Each row was made from one path, in order. Every step used is in the known rows, and no mark comes twice. Write each row's path.
Known rows
subim/vala/gato/kopo/vedav: [ 13.7  -7.1  20.7  30.8 -16.1  52.6 -32.7 -21.3  32.4 -13.6   3.0   5.6
 -24.5 -13.1  -6.9  -0.6  38.2  24.7  26.3 -12.6   4.6   0.3  -9.7 -18.0
 -18.7 -29.6  -0.2  37.5]
gato/kopo/subim/vala/tane: [ 18.3 -14.4  15.5  41.1 -24.9  39.3 -17.6 -26.6  20.4  25.2   2.6  27.0
 -33.3  -3.0  17.5 -11.5  41.0  40.6  21.5  -1.9 -29.6  24.4 -15.9  -6.3
  -4.5   8.9   6.9   7.8]
subim/kopo/vedav: [ 16.2   1.7 -10.1   6.7   5.2  23.9 -38.7  -5.3 -11.8  -6.3  20.3  -6.3
 -13.6 -12.1  17.4  -0.2   6.7  26.7  -2.9 -14.0   5.9  -5.0  -3.5  -8.1
 -19.0 -14.4  -9.5  18.1]
vala/gato/kopo/vedav: [  8.4   1.7  10.5  29.3 -14.5  40.3 -25.0 -12.1  27.2 -18.5  -1.0  -5.1
  -8.6  -6.8  -1.0   3.3  30.6  14.1  17.6  -7.3  -9.1 -10.7 -10.1 -17.7
  -9.6 -20.0  -7.6  44.2]
subim/kopo/gato: [ 29.7 -16.2 -21.5  34.5 -12.1  17.1 -35.3   7.3   2.8  -7.2  13.6  -4.3
 -26.5  12.3   2.2 -12.4 -31.9  34.5  18.1   7.0   3.6 -10.4 -18.2  20.2
  -2.5 -31.4   1.0  24.1]
bova/vala/subim/kopo/vedav: [ 40.4   4.9  -4.7  24.5  -2.3  25.8 -56.2 -26.4   8.5   3.0  12.4  14.7
 -20.8  -1.4  19.3   4.4  34.2  33.6   6.1 -12.2   2.9 -23.0  10.4  -7.5
 -24.0  15.9  -0.4  11.8]
vedav/kopo/tane/vala/gato: [ 22.0 -17.0  -3.4  71.7 -16.5  32.6 -22.7   3.7  59.4   3.5  -0.1  27.7
 -18.8  -6.1  -0.3   4.1  -2.6  -5.3  -2.9   3.4  -7.5  -0.4 -42.9  18.4
  -2.0 -22.9  29.4   4.6]
subim/vala/gato/kopo/tane: [ 27.2 -22.6  -3.5  74.3 -15.7  33.7 -10.7 -10.5  44.5  14.4   8.9  24.9
 -39.2 -10.1  -0.7  -8.7  36.8  -1.6  32.9   1.3  -9.2   5.4 -37.5   8.2
  -1.3 -15.5  10.3  16.3]
gato/vala/tane: [  1.8   0.3  -6.2  70.7 -12.0  26.4  -0.9  -2.2  23.4   3.6  20.2   5.1
 -10.9   4.0  10.7  -3.3  19.1  -1.6   3.5   1.6 -30.8  35.9   6.0  19.3
  -6.8   0.8  31.8 -13.4]
subim/vala: [ 11.6 -14.7   7.3  17.2 -17.9  29.7 -27.5  -5.7  30.0   5.4  10.5  17.4
 -17.4  -8.8   0.9 -16.0  17.6   9.1   8.1 -16.1   2.0  24.7   1.2   9.5
 -27.8 -18.1  17.5  -3.5]
kopo/tane/vala: [ 24.4  -8.7 -11.8  26.3 -12.5  27.9 -15.7  -3.9  36.6  10.2  -1.9  25.3
 -28.1 -30.0  16.0  -5.0  22.7 -12.1 -13.2 -10.2   4.1  14.4 -24.0  22.7
   4.6  15.9  11.1 -15.9]
bova/vala/tane: [ 18.1   8.1   6.3  68.2 -30.7  16.8 -29.4  -7.4  24.0  11.6   9.7  32.2
  10.5 -14.6   3.6  11.9  15.7  11.3   8.8  -4.5 -14.8  15.0   8.9  23.9
 -11.5  32.6  20.2 -17.2]
gato/vala/subim/kopo: [ 26.7 -17.9 -20.3  48.8  -2.8  19.5 -24.3 -10.5  23.5  16.4  20.3  -1.9
 -49.1  26.0  14.9 -15.7  32.0  17.6   6.8   5.6 -24.5   2.1  -1.9   5.4
 -12.3 -10.4  19.4  -1.7]
gato/kopo/tane/subim/vala: [ 15.8 -19.7  -9.5  38.4  -2.3  41.5   3.9 -17.1  28.1  20.5  -2.1  20.9
 -54.3 -30.8  20.7   1.0  32.0  12.0  13.5   8.7   9.5   8.4 -30.6  -5.3
  -9.2 -25.1  16.9  19.2]
tane/vala/subim: [ 24.7   4.1   1.5  -0.1 -30.1  36.1 -34.3 -16.7  59.6  13.5  -9.3  20.5
 -35.3 -10.2  16.0 -15.5  30.3   6.9 -17.8  -2.6  -9.1   7.2   2.6   8.4
  -7.2  20.7  19.6 -12.6]
tane/kopo/vedav: [  6.0  12.2   1.7  14.1   8.3  21.5 -36.5   2.4   1.5  -6.8   9.3  -5.5
 -11.4 -22.9  21.8   6.8   1.7  32.0 -13.7 -11.5  -3.3 -12.1   8.2 -26.6
  -5.5   4.6  -5.5  30.7]
vedav/kopo: [ -8.3  -6.9   4.8  30.7 -14.7  10.8 -14.4  14.6  32.2   0.8   7.6   1.8
   7.7  18.0   4.6  14.6 -16.7 -10.2 -12.7  -2.8 -32.8   3.3 -21.8  -3.0
 -22.4 -24.3  16.8  19.1]
tane/vala/gato/kopo: [  6.6 -21.9  12.4  42.4 -40.3  40.2 -18.7  -1.9  63.9   6.7 -14.1   5.2
 -31.4 -17.5 -13.8 -14.5  25.1  16.6  11.6   9.2 -14.4   3.6 -27.6   7.2
   9.7 -12.0  11.5  18.3]
kopo/subim/tane/vala: [ 18.4 -15.7 -11.2 -21.2 -11.2  38.7 -25.4 -22.4  38.6   9.2  -5.4  13.9
 -17.0 -26.7  25.4  -5.5  43.3   4.2   8.6  -7.2  11.0  22.1  -8.3   8.8
 -14.1   3.4   5.5 -13.6]
bova/vala: [ 20.7  -4.8   3.6  39.5 -23.7  11.1 -33.5  -6.4  26.9  -3.2  -4.1  23.9
  11.7  -1.2  -3.8   4.5  20.8   5.6   7.5 -18.5  -7.0   1.4   3.8  20.1
 -19.9  21.4   8.3 -10.7]
subim/kopo: [ 15.3 -16.1 -19.0  25.0  -6.8   9.7 -32.5  11.8   3.6  11.4  23.8  -1.9
 -17.8  -5.7  10.2  -9.1  -4.7  21.1   2.7  -0.9 -11.7   3.5 -14.6  13.2
  -9.9 -16.6   3.5   4.1]
bova/vala/tane/subim/kopo: [ 23.0  -6.3 -20.1  69.5 -10.2  21.4 -27.0  -5.7   4.2  27.1  13.6  17.0
 -22.4 -30.1  22.0   9.1  -3.6  51.1   5.5  17.9   1.5  -3.8 -12.3  18.6
  -7.6  -7.8  21.0  -1.2]
vedav/kopo/gato: [ 11.5  -6.5   0.3  34.3 -16.7  18.4 -20.1   9.8  28.9 -15.2  -1.2  -1.9
  -3.7  35.8  -3.8   4.5 -39.6   4.2   2.3   5.3 -14.9  -7.4 -27.6   5.3
 -14.3 -42.7  12.0  38.3]
kopo/tane/vala/subim: [ 40.8  -0.3 -10.1  24.7 -18.5  31.9 -23.2 -20.0  56.3  20.5  -7.0  31.7
 -43.3 -14.3  25.5  -8.9  38.7  -5.8 -12.5  -0.4  -7.8   6.3 -12.3  10.2
   0.3  31.3  16.1 -16.9]

Which path is each row?
[  7.5   5.1  10.1  40.8  -2.0  37.2 -41.5  -4.4   7.8   9.0  21.9  17.5
 -23.9 -34.6  23.4  -0.1  13.9  47.4  -3.7  -5.9   4.2   5.3  10.9 -20.3
  -9.8   2.9  12.2  15.1] : subim/vala/tane/kopo/vedav
[ 18.2   3.6 -22.2  -1.9 -13.3  31.7 -27.2 -14.2  52.7  15.5  15.2  11.4
  -2.4 -17.7  25.5   3.4  45.2 -25.0  18.7   9.5   4.4  12.7  16.0   6.5
 -32.8  -0.7  20.7  -4.2] : vala/subim/tane
[ 11.0  -3.7 -25.7  51.8  -4.5  23.5 -18.6   2.3   3.1  25.4  19.1   4.5
 -27.6 -33.5  29.4   3.2 -19.2  48.2  -5.5  23.8  -1.1   4.3 -16.9  10.5
  -4.5 -23.3  19.7   5.2] : vala/tane/subim/kopo
[  3.6  -5.3   1.4  90.2 -14.3  30.3  -1.5   0.7  24.2  -5.7  12.0   1.9
 -14.6  33.8   0.2   7.1 -13.6   7.9   9.2  13.3 -29.9  19.4 -14.3  16.5
  -7.8 -30.0  35.0  13.0] : vedav/kopo/gato/vala/tane
[ 16.2 -12.7  -5.5  52.3  -4.3  24.3  -4.9  -7.3  24.2 -26.5   0.0 -12.6
 -28.6  34.3  -6.5  -5.9  -2.1   0.7  19.1  -3.7 -11.1  14.4  -0.7  19.4
  -7.2 -26.2  18.4  15.6] : kopo/gato/vala
[ 14.8  -8.6  -7.5  58.8   9.4  14.9 -14.4 -10.7   5.9  11.2   7.5   3.1
 -37.7  15.8  31.0  -5.1  19.1  54.2   1.4  -1.0 -46.5  13.0  -9.6 -14.9
  18.3  28.1   9.3   6.8] : gato/vala/tane/kopo/subim
[ 15.6 -22.1  -3.1  24.3 -13.7  42.4 -33.4 -13.3  61.8   5.9  -4.7  18.1
 -12.1  -0.2   8.3   0.4  19.4  15.0  14.7   5.7   0.2   7.9 -29.1   7.7
 -17.9 -26.2  25.1   7.7] : vedav/kopo/subim/tane/vala/gato
[ 33.7   4.6  -5.1   1.3  -6.2  39.4 -50.9 -22.0  18.8   8.2  10.2   9.6
 -42.2 -16.0  26.9  -4.9  30.4  34.3 -12.6  -6.3   9.3 -11.3   0.2  -9.8
 -12.8   0.7   0.7   8.7] : tane/vala/subim/kopo/vedav
[  1.9   3.6  -6.0  61.8 -13.4  15.8 -24.3  18.5  16.8  22.6  17.2   9.9
 -12.6 -26.9  20.6  -0.2  -7.4  33.2  -9.5  11.9 -26.4   5.9  -0.4  -1.1
  11.7  20.2  19.3   7.4] : vala/tane/kopo
[ 16.7 -12.0   4.0  40.5 -30.1  34.7 -37.8   1.9  62.6  -5.6  -8.0  14.9
 -14.5 -17.8  -9.1 -14.3   5.1  16.5   0.8  -1.4   4.5  11.7 -12.8  22.1
  -3.3 -11.9  26.0  -4.0] : tane/vala/gato
[ 28.8 -17.8   4.9   1.9  -4.8  27.9 -31.4 -26.0  18.3   0.5  -0.8  25.0
 -29.5   8.4  14.9 -19.0  33.7  30.9  11.5 -23.2 -11.5  20.0  -9.6  -4.5
 -20.6  -1.8   4.5   1.1] : kopo/subim/vala
[ 15.7 -21.2  11.9  74.6 -38.7  25.5 -24.6  -5.5  50.3   2.1  -8.9  11.9
  -4.9   1.5 -20.9   3.9  36.5  16.8  33.6   0.6 -21.5 -12.1 -19.0  10.7
  -0.7   0.6   6.4  17.8] : bova/vala/gato/kopo
[ 23.5 -14.3 -12.9  72.5 -12.6  22.8  -5.1   0.8  41.1   5.6   5.2  12.8
 -22.1  -7.1   3.4  -1.9  28.4  -9.0  26.1   6.5 -22.4  -4.8 -39.5   7.3
   7.4  -6.9   5.4  27.3] : vala/gato/kopo/tane
[ 21.3  -5.9 -16.9  33.3 -11.3  21.6 -42.0  -8.2  46.5  27.6  12.6  20.1
 -15.5 -25.1  22.7   7.3  44.8  12.4  18.0  15.1   3.2 -15.5  16.7  -2.6
 -13.9  25.2  21.2  -3.7] : bova/vala/subim/tane/kopo
[ 22.2 -17.9   6.3  49.5 -22.0  36.4 -41.4  -3.4  48.9  -8.9   8.1  21.6
 -17.8  -6.6 -13.2 -17.3   9.6  18.6  24.6  -8.2   7.7  15.4  -4.1  16.6
 -24.3 -33.4  29.7   4.0] : subim/vala/gato
[ 27.0  -4.5 -21.3  25.6  -9.9  27.6 -35.6  -2.2  40.5   6.5   7.0   5.8
 -30.0  -6.8  20.5  -2.1  -0.8  20.9  24.6  25.1  12.3 -16.9   4.0   1.6
  -2.3 -10.8  15.8  23.7] : vala/subim/tane/kopo/gato
[ 14.8 -10.9 -17.8  35.5  -6.5  39.4  -8.4 -17.3  55.6   1.6  15.2   0.3
 -22.4  32.4  13.8  10.6  30.7 -25.1  26.4  20.7  -0.2   3.5   2.8   7.6
 -31.3 -40.4  33.5  16.2] : vedav/kopo/gato/vala/subim/tane
[ 19.3 -14.1 -16.5  87.6 -13.2  28.6 -13.5  -0.5   5.6   1.2  23.8  -2.6
 -37.3  19.2   4.1  -9.1  -8.7  25.4  23.5  13.6 -12.5  15.9 -10.2  28.1
   0.9 -23.3  22.7   2.4] : subim/kopo/gato/vala/tane
[ 25.2  -5.2 -22.0  24.5  -5.3  41.1 -13.4 -25.8  49.7  -3.1  11.1  -0.5
 -23.3  14.9  12.6   0.0  41.3 -22.0  33.5  15.3  10.4  11.7  16.7  15.8
 -28.5 -23.4  28.6   4.9] : kopo/gato/vala/subim/tane
[  8.6  -2.6  18.5  23.7 -22.6  51.7 -29.1 -15.9  42.3 -12.3  -9.5  -0.3
 -23.0 -22.5  -4.4   0.1  34.7  23.1   5.8  -6.2   2.8  -5.2 -15.4 -12.5
  -0.8 -11.1  -1.1  29.7] : tane/vala/gato/kopo/vedav
[ 42.4 -12.6 -15.3  43.4 -19.3  12.7 -48.8 -12.1  25.0  20.6  11.6  20.5
 -28.6   9.6  12.3  -4.2  28.9  29.6  13.1   0.0 -12.9 -16.6   0.9  13.7
 -14.7  20.4  10.4  -5.3] : bova/vala/subim/kopo
[  5.6 -17.4  -0.4  61.2  -4.3  24.0  -0.4   0.5  28.1 -21.9   6.7 -12.2
 -21.4  54.8  -9.2   3.8 -12.2  -2.6   7.5   2.3 -24.9   5.4 -19.8  10.0
 -10.5 -46.2  24.7  29.9] : vedav/kopo/gato/vala
[ 11.0  -1.1   1.8  79.3 -22.2  11.7 -37.3   9.7  17.3  25.1  12.1  24.9
  -5.8 -25.6  10.9   6.4   0.9  40.3   2.4   6.3 -18.2  -5.3   3.2   7.8
   7.4  37.8  17.7  -5.9] : bova/vala/tane/kopo
[  9.1 -24.7  -5.8 -18.4 -18.3  43.1 -14.4 -23.2  45.4  21.9 -10.1   7.3
 -29.0 -25.0  20.4  -5.3  60.7   7.0  13.9   1.4   0.4  15.2 -18.9  -0.9
  -2.0   3.9  -5.5  -1.2] : gato/kopo/subim/tane/vala
[ 38.2  -8.2 -17.4  74.1 -13.3  27.0 -32.8  -9.5   1.0   6.1   3.5  17.5
 -29.7 -10.7   8.8   9.1 -29.0  60.5  21.6  22.9  16.1 -14.9 -17.0  25.9
   0.5 -21.9  17.8  18.8] : bova/vala/tane/subim/kopo/gato
[ 57.7 -13.5 -28.0  67.2  -2.2  10.9 -36.4 -17.4  18.7  24.5  19.1  34.9
 -36.9   2.7  22.1   1.3  39.4   7.8  16.7  -1.3 -10.7 -18.1 -18.4  21.2
  -5.0  24.9   6.6 -10.4] : bova/vala/subim/kopo/tane
[ 36.0   6.8   2.1  35.3 -27.1  16.4 -42.6 -23.3  48.5   6.8  -6.2  30.6
 -10.7   6.5   6.9   1.4  40.7   5.3   4.8  -6.7 -17.6  -9.4  15.3   9.5
 -19.2  37.3  18.5  -9.6] : bova/vala/subim
[ 32.1  10.6 -12.9   4.7   3.6  29.4 -47.7 -18.2   6.4  -0.1  17.1   2.7
 -28.2  -2.7  27.5  -0.7  23.1  26.6  -1.4  -4.9  -0.4 -13.5   6.9 -16.8
 -20.5  -2.7  -2.5  21.5] : vala/subim/kopo/vedav
[  9.8  -8.2  -0.2  11.0  -0.6  10.4 -18.8  -8.3  19.7  -0.9  -8.1   6.3
  -1.3  38.2  20.7   3.3   1.4  16.7  -7.6 -12.3 -47.7   0.5 -28.4 -16.4
 -14.2  -4.8  -1.0  24.2] : vedav/kopo/subim
[ 15.0  10.5  -4.2  60.8 -16.8  25.6 -16.3 -12.6  20.9  12.6  -7.6  25.2
  -3.8 -33.4  18.8  18.1   4.3  31.7  -1.5  11.2  -2.0   7.2   0.6  15.8
 -10.1   4.3  30.4  -2.8] : bova/vala/tane/subim
[  5.6  -7.4   8.2  10.2 -18.4  58.5 -26.6 -19.8  45.7  -5.0  -1.2   1.6
 -14.5 -38.5   2.7   8.4  50.6   4.9  22.8   3.0  23.4   1.0  -7.8  -7.4
 -13.6 -26.6   2.2  27.5] : subim/tane/vala/gato/kopo/vedav
[ 35.9 -20.4   4.8  37.8 -11.5  34.0 -42.7 -21.4  38.1  -8.4  -2.2  24.7
 -23.1  13.2   0.9 -20.0  23.2  41.0  28.7 -14.4  -6.0  14.0 -13.7   2.1
 -17.5 -18.7  15.3  12.2] : kopo/subim/vala/gato
[ 31.8 -25.4 -21.9  34.5  -8.9  24.5 -26.2   3.0  21.8  23.1  13.9  19.7
 -43.7 -27.7  19.3 -12.1  17.7   9.4  -5.0  -2.5   6.8   5.3 -36.8  24.9
   6.0   1.8   9.0 -18.5] : subim/kopo/tane/vala
[ 32.8 -14.8  -9.7  59.6 -16.6  33.8 -30.2  -2.5  55.6   0.9  -1.3  25.0
 -24.7 -21.6   1.3  -8.2  12.4   3.5   6.9  -2.4   5.6   8.6 -28.8  27.2
   2.8  -2.8  22.9  -6.7] : kopo/tane/vala/gato
[ 22.8 -19.8  -5.4  76.5   1.8  39.5 -16.0  -8.0  49.0   3.1   5.0  28.5
 -31.2  -3.9   7.3   6.8  -4.1  18.6  12.7  11.3  10.8   0.7 -37.3   3.6
 -23.1 -57.1  40.8  24.8] : vedav/kopo/tane/subim/vala/gato
[ 14.8  12.6 -15.6  -3.0   9.5  35.2 -40.6 -14.3  23.6   8.6  16.9   3.8
 -15.3 -29.9  36.3   9.3  40.2  11.7   4.3   5.1  11.5 -13.3  21.0 -27.5
 -18.3   6.0   6.9  24.1] : vala/subim/tane/kopo/vedav
[ 13.7  12.3 -15.4  31.2   9.6  35.9 -27.9 -11.1 -15.9   6.1  19.8   1.9
 -24.2 -38.4  36.3  10.6  -3.6  48.8 -10.2   7.2  10.8  -1.7  -7.3  -9.9
 -14.3 -23.6   6.8  20.7] : vala/tane/subim/kopo/vedav
[ 19.4  -1.6  -5.7  36.5  -8.8  26.8 -11.1 -20.8  49.3   0.7   4.2   2.7
 -32.4  27.8  13.6 -11.4  46.4  -6.9   0.5  -1.0 -30.9  14.0  14.4   2.2
 -16.0   6.8  28.8  -3.0] : gato/vala/subim
[  8.8 -17.5  -9.1  65.5   3.9  18.7 -10.1   6.3  18.3 -15.3   4.9 -14.5
 -38.4  28.5   0.2  -8.2  -8.1  29.7  12.5   4.8 -12.1  -0.9  -5.2   4.9
  11.0 -19.9  17.7  21.6] : tane/kopo/gato/vala
[ 48.0  -8.3 -34.6  48.0   4.0  14.1 -25.3  -6.7  19.3  25.9  26.9  21.8
 -42.5  -1.5  32.1  -5.5  21.5   2.0   7.9   4.6 -16.7  -9.3 -23.6  11.5
  -4.2   8.2   7.2  -1.3] : vala/subim/kopo/tane
[  4.1 -13.5  -9.6 -10.0 -22.8  39.0 -25.4  -4.8  51.2  13.5   5.2  10.5
  -7.9 -43.8  11.5  -1.7  33.6 -16.9   2.6   1.5  24.1  24.3   2.1  22.2
 -17.0  -8.8  19.2 -21.9] : subim/tane/vala
[ 23.1  -5.1  -1.1  54.4 -10.8  29.8 -11.5 -16.7  51.2  -9.9  -1.0   1.4
 -36.1  61.9   4.4  -1.4  10.2   0.5   7.7  10.0 -32.6  -1.4  -6.7  -1.2
 -14.6 -26.0  28.9  22.7] : vedav/kopo/gato/vala/subim
[  9.1 -23.4 -21.8  52.3   6.1  28.7  -9.4   0.4  22.8  -7.6  13.4 -16.0
 -33.4  11.5   5.0  -3.2   9.7  10.9  31.7  13.4   6.5   6.4   3.3   9.1
  -0.9 -31.1  21.7  15.8] : subim/tane/kopo/gato/vala
[ 10.6  -6.0 -12.0  51.9   2.1   7.9  -5.4   7.3  25.0   9.2  16.8  17.8
  -4.0  10.1  17.8  15.5  -1.6 -27.3  -6.7  -2.7 -29.6   1.7 -38.5   3.0
 -12.2 -13.8  10.8  14.3] : vedav/kopo/tane
[ 26.8  10.5 -11.9  49.4   4.8  32.8 -38.2 -18.2 -14.1   6.4  11.5  13.2
 -17.9 -37.0  27.8  20.5   6.3  56.5   1.0   2.0  17.3  -9.7  -3.6  -1.6
 -14.4  -4.9   8.0  15.5] : bova/vala/tane/subim/kopo/vedav
